What can hang from each mark
K: A R
D: A
Y: S
V: Y
A: D S V
L: X
S: M X
M: Q S V
P: M
R: K S

Each row was made from one small tree. Brackets hold a mark, then the marks that hang from it, in alphabetical order. Every link used is in the known rows. Write each row's tree.
In the rows, zero is written as 128.
Known rows
[M Q S]: [102 141 111 143 146 115 123 115 102 132 120 123 148 127 109 145 100 106
 142 113 116 138 136]
[P [M [S X] [V Y]]]: [107 164  93 157 123 118 143 109 109 136 138 115 154 130 121 135  77 135
 146 118 135 152 111]
[V Y]: [118 114 106 142 119 128 147 121 127 135 149 121 128 121 121 135 142 154
 135 135 132 125 121]
[R [K A] [S X]]: [151 138 159 119  93 137 193 170 111  94 161 128 140 147 126 110 122  91
 157 128 168 113  90]
[A D [S [M Q [V Y]] X]]: [129 162  98 150 131 138 177 106  80 108 175  92 157 153 157 130  82 160
 150 100 116 106  96]
[S M X]: [147 121 115 119 140 141 153 118 121 118 108 120 130 160 135  99  90 128
 131 120 116 128 125]
[D [A [S [M Q] X] V]]: [169 153  82 125 127 131 179 124  83 111 184  92 157 159 125  90  90 143
 145 104 120  80 102]
[D A]: [154 129 133 127 108 134 122 125 117 127 148 124 124 121 119 119 134 144
 122 128 138 101 127]
[M Q [S X] [V Y]]: [102 160  76 156 136 116 145 117  89 138 137 113 152 137 111 164  95 121
 145 114 125 144 115]
[K [A D [V Y]] [R S]]: [150 155 160 151  64 148 243 128 106  91 247 101 131 133 114 110 155 162
 159 132 180  81  72]
[P [M S V]]: [104 179 121 155 135 112 118 113 108 133 131 118 159 119 136 131  72 120
 145 111 129 154 128]
[S [M V]]: [132 156 116 140 147 128 142 123 105 124 127 113 144 140 160 116  87 137
 138 114 119 132 131]
[K [A V] R]: [145 157 154 131  84 134 192 153 116 116 204 116 133 144 116 112 141 134
 144 137 165  98 107]
[Y [S [M Q V] X]]: [134 145  87 141 166 121 149 134  81 125 130 112 166 161 164 122  70 128
 151  99 105 134 112]
[P M]: [118 138 127 136 129 127 122 132 133 126 133 127 154 128 142 110  98 133
 133 123 124 130 133]
[R K]: [129 129 160 127 118 126 144 152 117 135 137 126 139 127 122 140 125 116
 138 128 142 128 118]
[L X]: [145 133 121 120 122 127 125 137 143 110 124 117 121 132 122 120 134 122
 112 154 119 114 117]
[Y [S M X]]: [151 105 110 125 147 131 158 115 108 123 120 120 134 157 145  97  92 139
 145 115 115 134 106]
[A D V]: [146 154 150 129 115 154 169 105 123 115 162 102 124 130 107 138 128 156
 124 114 135 104 104]
[D [A [S M X] [V Y]]]: [175 134  79 132 103 136 203 106  97 119 202  89 134 147 115  87 113 177
 148 117 138  84  87]
[D [A [S [M Q] X] [V Y]]]: [161 140  62 138 118 132 199 118  83 119 205  87 157 153 119  98 103 169
 153 109 125  78  94]
[A D [S [M Q] X] [V Y]]: [143 145  92 139 126 148 214  98  92 105 194  81 153 158 123 116  93 170
 151 102 118  89  85]
[K [A D [V [Y [S M X]]]] R]: [166 130 149 142  85 158 248 111  92 104 225  92 130 164 121  96 115 188
 162 120 158  87  68]

Write each row's tree
[163 148  86 143 108 126 168 114  86 121 183  99 138 142 147 101 101 166
 147 117 136 100  97] -> [D [A [S [M [V Y]] X]]]
[111 175  99 142 145 114 124 124  91 130 115 120 151 142 118 159  82  95
 137 108 121 148 122] -> [M Q [S X] V]
[139 173 106 149 138 113 183 156  80 106 159 118 171 167 165 101  79  97
 149 118 130 124 106] -> [K [R [S [M Q V] X]]]
[133 135 109 137  95 146 196 132 122 119 199 105 133 130 108 125 147 164
 151 128 152  98 106] -> [K [A [V Y]]]
[114 141 102 131 142 121 128 116 104 128 108 125 144 144 101 144  91  96
 136 113 117 140 126] -> [M Q [S X]]
[126  96  71 145 153 127 171 121  92 131 144 111 157 156 142 113  94 154
 156 112 106 125 109] -> [V [Y [S [M Q] X]]]
[158 158 154 134  54 148 230 124 106  98 248  97 121 151 110 115 147 165
 152 132 176  81  64] -> [K [A D [S X] [V Y]] R]
[126 158 110 142 111 128 203 164  71 110 201  99 175 159 158 122  83 130
 179 110 144 103  96] -> [R [K [A [S [M Q [V Y]] X]]]]
[168 145 179 130  88 155 217 125 103  72 180 115 130 169 142  71 100 127
 150 124 158  94  91] -> [K [A D] [R [S M X]]]
[140 171 131 136 127 133 203 176  76  91 163 111 180 165 161 108  70  90
 171 106 145 109 101] -> [R [K A] [S [M Q V] X]]
[128 146 134 137 109 116 178 152  87 103 203 115 162 158 163  84 101 123
 166 123 137  93 121] -> [K [A [S [M Q]]] R]
[174 158 176 121  97 168 252 135  96  76 187  93 143 162 119  92  90 129
 162 106 161  86  72] -> [R [K [A D V]] [S M X]]
[142 134 163 125 106 130 185 151  97 106 181 112 147 144 152  91  98 125
 171 118 149 103 107] -> [R [K [A [S M]]]]
[161 155 151 141  61 154 251 130 108  86 234 103 127 150 107 108 147 152
 152 132 181  84  63] -> [K [A D [V Y]] [R [S X]]]
[145 116  83 137 121 129 190 119 113 137 173 108 131 138 107 132 137 163
 147 123 137 125  78] -> [A [V [Y [S X]]]]
[142 152 164 123  94 143 194 163 113 118 186 109 142 136 108 130 129 126
 153 123 163 100 103] -> [R [K [A V]]]
[ 91 171  76 164 135 115 140 120  95 136 143 113 178 136 125 145  65 125
 149 108 121 146 121] -> [P [M Q [S X] [V Y]]]
[118 138  73 154 141 117 150 139  89 138 159 116 158 140 145 155 115 144
 149 113 123 135  98] -> [M Q [V [Y [S X]]]]
[100 179 105 152 147 118 113 149 106 129 144 118 186 132 163 134  78 123
 139 107 114 130 140] -> [P [M Q V]]
[166 154 113 129 101 122 158 123 105 121 201 103 131 121 114 111 139 151
 138 119 146  88  98] -> [D [A S V]]
[105 137  80 165 144 110 142 137  88 143 171 113 163 122 153 158 123 153
 155 113 121 132 110] -> [M Q [V [Y S]]]
[163 121 127 134 106 169 234  97 100 100 199  88 130 158 120 103 106 193
 162 106 144  92  74] -> [K [A D [V [Y [S M X]]]]]
[139 176 119 135 142 138 160 113  82 101 154  99 157 160 164 122  68 134
 143  94 111 110 103] -> [A D [S [M Q V] X]]
[126 152  95 155 138 122 205 159  75 117 160 106 180 153 152 126  81 114
 166 112 133 123  93] -> [R K [S [M Q [V Y]] X]]
[145 156 116 144 117 143 183  94  95 108 172  95 133 147 152 119  91 169
 146 110 129 113  87] -> [A D [S [M [V Y]] X]]
[ 89 186 105 160 149 108 113 126  95 133 133 115 183 123 140 142  61 110
 148 102 116 147 138] -> [P [M Q S V]]
[157 155 186 121  67 144 178 132 110  90 201 119 117 154 132 107 131 132
 141 131 167  94  86] -> [K [A D [S X]] R]
[141 123 125 149 114 146 192  97 108 127 194  96 127 120 111 144 142 192
 146 114 139 106  80] -> [A D [V [Y S]]]
